Known rows, with every step that occurs:
tefom/losev/perotiv: [-1.89  0.25  0.79  0.35  2.59  0.50  0.03  1.71  0.42  1.81  4.19  1.44
  3.82  0.61 -2.33 -0.76 -1.00  1.92 -1.41  0.16 -5.57 -1.63 -3.40]
zatifi/tefom/losev/perotiv/pofo: [-1.26  0.92  0.39  1.23  4.36  6.59 -0.51  3.57 -0.89  4.17  3.36 -0.06
  2.07  1.55 -2.45 -0.77 -1.14  1.84 -0.93 -0.06 -4.04 -6.42 -5.14]
kozub/rumeru/perotiv: [-3.71  0.33 -1.92 -0.66  1.11  1.55  2.55  1.43 -2.29  3.54  3.43 -0.89
 -0.90  0.60 -4.44 -1.35 -0.05 -0.78  3.32 -4.58 -2.10 -0.94  0.68]
tefom/losev: [-2.20  1.09  2.12 -0.70  3.81  1.62  0.36  4.27 -1.39  5.41  3.67  1.43
  1.85  0.40 -2.67 -0.45 -1.97  0.54  0.30  0.25 -3.17 -2.98 -3.89]
diroga/rumeru/perotiv/losev/tefom/zatifi/runon/sezenov: [-1.62  0.04  5.79 -1.07  0.23  1.65 -3.35  5.15 -5.43 -0.80  4.78 -1.17
  0.81  1.40 -6.22 -0.11 -3.43 -4.15  0.76 -5.37 -0.24 -2.70 -3.03]
diroga/rumeru/perotiv/losev/tefom/zatifi/runon: [-1.45  0.30  7.17 -1.00  0.71  1.08 -1.03  4.36 -4.46 -0.91  6.70  0.10
  2.15  0.56 -5.42 -1.13 -3.65 -3.69  1.32 -4.51 -1.65 -5.70 -3.12]
losev/tefom/zatifi: [-0.05 -0.55  4.39 -3.68  5.24  0.52 -1.24  3.40 -1.50  2.46  3.97  2.03
  4.04  1.29 -2.18  1.96 -0.42 -0.28  0.80  1.02 -3.42 -3.86 -1.31]
kozub/rumeru/perotiv/pofo/runon: [-3.58  1.19 -2.63  1.90 -0.36  4.42  4.12  0.20 -2.14  1.55  4.34 -3.37
  0.00  0.98 -2.19 -1.29 -1.45 -2.98  2.75 -6.59 -0.94 -3.12  0.22]
pofo/runon: [-2.21  1.46 -1.03  1.02  1.04  0.79  0.78 -0.09 -0.10  2.76  4.72  0.84
  3.31 -1.68  0.40  1.81 -2.23 -0.91  0.01 -2.57 -1.94 -1.05 -0.81]
runon/kozub/rumeru: [-3.61  0.18 -3.82 -0.50  1.27  2.27  0.17  0.82 -3.06  2.85  0.88  1.29
 -0.59  0.24 -3.01 -0.02  0.61  1.30  0.78 -2.69  0.07  0.25  0.37]
tefom/zatifi/runon/pofo: [-0.08 -0.31  5.34 -1.81  3.86  6.29 -1.76  2.28  1.51 -0.48  4.91  0.50
 -0.24  0.13 -2.10 -1.86  0.91 -1.04 -1.16 -0.82 -1.23 -4.23 -1.14]
benot/diroga/rumeru: [-1.76  2.78 -1.22 -0.27  2.16 -1.67 -3.63  0.40 -3.60  2.75  2.47 -0.05
 -0.65 -1.35 -3.77  2.17 -0.15 -3.15  0.64 -2.17  0.41  1.34 -0.46]
runon/pofo: [-1.50  0.82  0.96 -2.26  3.23  2.60 -1.06  2.35 -0.35  0.76  3.05 -0.97
 -1.21  0.66 -1.92 -0.78  0.96 -0.42 -0.04 -0.91 -1.64 -2.53 -0.80]
benot/diroga/rumeru/perotiv: [-2.86  2.63 -2.18 -0.13  0.53 -1.45 -3.27  0.39 -3.57  1.86  3.58 -1.45
 -0.83 -1.58 -4.63  0.64  0.01 -3.43  1.60 -5.20 -0.11  1.73  0.31]
tefom/zatifi: [-0.78  1.18  1.35 -1.63  3.23  2.42 -0.05  2.31  0.40  2.09  3.47  1.66
  3.23  0.01 -1.92  0.32  1.40  0.30  0.71  0.69 -2.99 -2.48 -0.11]
diroga/rumeru/perotiv: [-3.02  1.62 -0.17 -0.42  0.26 -0.67 -1.44  1.55 -4.07  3.46  3.00 -1.22
  1.09  0.41 -5.43 -0.63 -0.16 -2.24  1.89 -5.14 -2.06 -0.66  0.30]
zatifi/tefom/losev/perotiv: [-1.55  0.43  1.28  0.71  4.79  3.18 -1.73  2.54 -1.05  5.72  4.11  2.49
  2.75  0.27 -1.88  0.82 -1.88  2.17 -1.66  0.58 -4.95 -3.71 -4.83]
pofo/runon/sezenov: [-2.34  1.31 -2.25  0.95  0.33  1.22 -1.41  0.74 -1.07  2.89  3.01 -0.60
  1.96 -0.95 -0.24  2.78 -2.17 -1.46 -0.72 -3.30 -0.59  2.03 -0.84]
perotiv/rumeru: [-1.60  1.49 -1.25 -0.28  4.14  0.61  0.74  1.95 -1.10  0.64  2.12  0.77
  1.54 -0.08 -2.97 -0.64 -0.80 -3.10  1.83 -1.16 -1.40 -2.84 -0.27]
benot/diroga/rumeru/perotiv/pofo/runon/kozub: [-3.67  3.35 -5.46  3.17 -2.48  2.12 -3.42 -1.31 -4.06 -1.46  3.07 -3.08
 -0.07 -1.82 -2.02  0.53 -0.22 -4.11 -0.60 -8.29  2.61  1.09  0.56]
diroga/benot: [-1.43  2.00 -2.77 -0.27  0.59  1.21  1.45 -1.60 -0.98  3.59  2.06  0.48
  0.17  0.05 -2.21 -1.17 -1.62 -0.75  1.34 -2.90 -1.15 -0.56 -1.27]
kozub/rumeru/perotiv/losev/tefom: [-3.52  0.16  0.80 -1.85  1.25 -0.25  3.44  4.28 -4.42  0.60  4.98 -1.04
 -0.96  1.46 -4.44 -0.71 -3.76 -1.48  3.89 -4.23 -1.92 -4.07 -2.50]
rumeru/perotiv/losev/tefom/zatifi/runon: [-1.51 -0.28  4.78 -1.57  1.26  3.45  1.27  4.75 -0.43 -2.20  7.56  0.84
  2.47 -0.80 -3.20 -1.74 -3.24 -0.87  1.54 -3.74 -2.19 -6.23 -3.39]
zatifi/tefom/losev/perotiv/pofo/runon/kozub/rumeru: [-2.93  0.36 -1.62  4.16  2.22  6.78 -0.51  0.09 -3.77  3.74  2.99  0.52
  1.72  1.93 -0.61  0.56 -2.62  0.54 -2.78 -2.97 -1.63 -3.86 -3.97]
kozub/rumeru: [-2.61  0.45 -1.13 -1.02  2.77  1.46  2.16  1.51 -2.31  4.45  2.37  0.32
 -0.56  0.70 -3.59  0.24 -0.41 -0.34  2.56 -1.43 -1.65 -1.34 -0.31]

Rows:
[-4.78  0.57 -4.30  2.03 -1.80  1.86  1.02 -1.27 -2.91  1.70  3.62  0.03
  0.91 -0.95 -1.36  0.10 -1.22 -0.93  0.52 -6.93 -0.14  1.17  1.21] | pofo/runon/kozub/rumeru/perotiv
[-3.02  0.19 -5.74  3.14 -1.30  4.24  1.46 -2.73 -1.04 -2.83  2.41 -1.26
  2.27  0.60 -0.62 -0.21  0.18  0.57 -1.55 -4.77 -1.19 -0.43  0.44] | losev/perotiv/pofo/runon/kozub/rumeru
[-1.31  0.57  0.95  1.18  4.53 -0.39  0.27  1.61 -0.56 -0.45  3.48  1.60
  3.82  1.36 -3.10 -1.49 -1.66 -1.90 -0.65  0.25 -4.67 -2.68 -3.01] | tefom/losev/perotiv/rumeru
[-3.96  1.61 -5.73  2.34 -2.31  5.32  0.85  0.29 -0.64 -1.45  3.52 -2.11
  2.23 -1.37 -0.41 -1.45 -0.06 -0.17  0.06 -7.23  0.20 -2.04  0.32] | rumeru/perotiv/pofo/runon/kozub
[-1.91 -1.13  3.33 -1.12  1.93  4.20  0.43  3.53 -3.31 -1.39  4.34  2.56
  0.54  0.60 -3.22 -0.37 -2.87 -0.04  0.04 -2.20  0.45 -4.86 -3.09] | perotiv/losev/tefom/zatifi/runon/kozub/rumeru
[-1.79  0.92  3.12 -2.35  1.81  0.65  1.32  5.11 -1.70 -1.48  6.08  0.20
  3.08  0.84 -2.82 -0.34 -2.02 -0.83  2.39 -1.92 -3.39 -5.26 -2.13] | rumeru/perotiv/losev/tefom/zatifi
[-0.67  0.92  4.09 -2.78  3.30  0.54  0.95  5.02 -1.72 -0.91  5.22  1.51
  3.28  0.95 -1.91  1.12 -2.47 -0.45  1.47  0.87 -2.76 -5.60 -3.02] | perotiv/losev/tefom/zatifi
[-2.46 -2.66  2.72 -1.82  2.36  4.28 -1.27  1.88 -2.88  0.90  4.25  1.89
  1.16  0.68 -4.35 -1.02 -0.72 -0.21  0.50 -5.12 -0.53 -2.57 -0.70] | losev/tefom/zatifi/runon/kozub/rumeru/perotiv
[-4.59  0.38 -1.62  1.00 -1.64 -0.05  1.88  1.50 -4.90 -1.15  5.20 -0.07
  0.91  0.07 -1.44  0.77 -4.82 -1.61  1.15 -6.71 -0.08 -1.94 -1.84] | pofo/runon/kozub/rumeru/perotiv/losev/tefom
[-2.30 -2.24  1.66 -1.17  2.21  7.70 -0.07  2.79 -2.76 -1.04  3.50 -0.83
  0.26  1.83 -4.89 -2.55  0.09 -0.50  1.10 -5.81  0.21 -5.28 -0.96] | losev/tefom/zatifi/runon/kozub/rumeru/perotiv/pofo
[-3.75  2.57 -2.71  0.01 -1.33  1.71  3.26  3.80 -0.55 -1.07  5.05 -1.14
  0.67 -1.53 -2.76 -2.28 -1.66  0.20  2.88 -4.06 -2.23 -3.08 -1.60] | rumeru/perotiv/losev
[-3.27  0.10  0.71 -1.78  0.74  1.38  1.00  3.78 -4.54 -1.70  3.93  0.65
  0.85  1.77 -3.83 -0.59 -1.40 -0.34  2.06 -3.42 -1.19 -3.40 -0.91] | runon/kozub/rumeru/perotiv/losev/tefom/zatifi
[-3.37  0.55  1.05  0.56 -0.70  0.88  1.40  1.49 -4.30 -1.92  5.82  0.79
  2.52  0.80 -1.04  0.95 -3.52 -2.09  0.77 -4.70 -0.70 -2.75 -1.01] | pofo/runon/kozub/rumeru/perotiv/losev/tefom/zatifi
[-2.54 -0.46  2.03 -1.07 -0.30  4.35 -0.58  4.31 -0.99 -3.74  6.12  1.64
  2.43 -1.27 -2.63 -2.02 -2.35  0.68 -0.07 -4.71 -0.66 -4.83 -2.85] | rumeru/perotiv/losev/tefom/zatifi/runon/kozub
[-3.32  1.57 -4.17  1.71 -1.33  4.98  0.22  1.62 -0.92  0.15  3.19 -4.39
  0.87 -0.20 -1.53 -0.39 -1.15 -2.34  1.00 -6.85 -0.25 -0.36 -0.36] | rumeru/perotiv/pofo/runon/sezenov
[-3.39  1.05 -4.43  2.19 -0.18  5.18  1.81 -0.29 -2.84  0.93  1.83 -1.30
  0.28  0.39 -0.82  0.08 -0.70 -0.95  0.04 -4.80  1.19 -2.00  0.06] | perotiv/pofo/runon/kozub/rumeru
[-2.12 -0.89  5.16 -1.38  1.89  3.53  2.89  4.14 -2.59 -0.81  6.97  0.41
  0.14  0.87 -4.60 -1.77 -3.60 -2.23  2.69 -3.95 -1.74 -5.95 -2.77] | kozub/rumeru/perotiv/losev/tefom/zatifi/runon
[ 0.17 -0.46  8.09 -2.84  3.77  4.38 -0.81  5.16 -0.51 -3.78  6.68  0.37
 -0.17  0.98 -2.09 -1.33 -2.56 -1.84 -0.55 -0.58 -1.20 -7.55 -4.14] | perotiv/losev/tefom/zatifi/runon/pofo
[-4.38 -1.33 -0.44 -0.46 -0.61  3.35  1.57  3.43 -3.78 -1.39  4.80  0.33
 -1.36 -0.62 -4.33 -2.08 -4.05 -0.15  1.50 -7.02  0.62 -3.61 -3.13] | zatifi/runon/kozub/rumeru/perotiv/losev/tefom
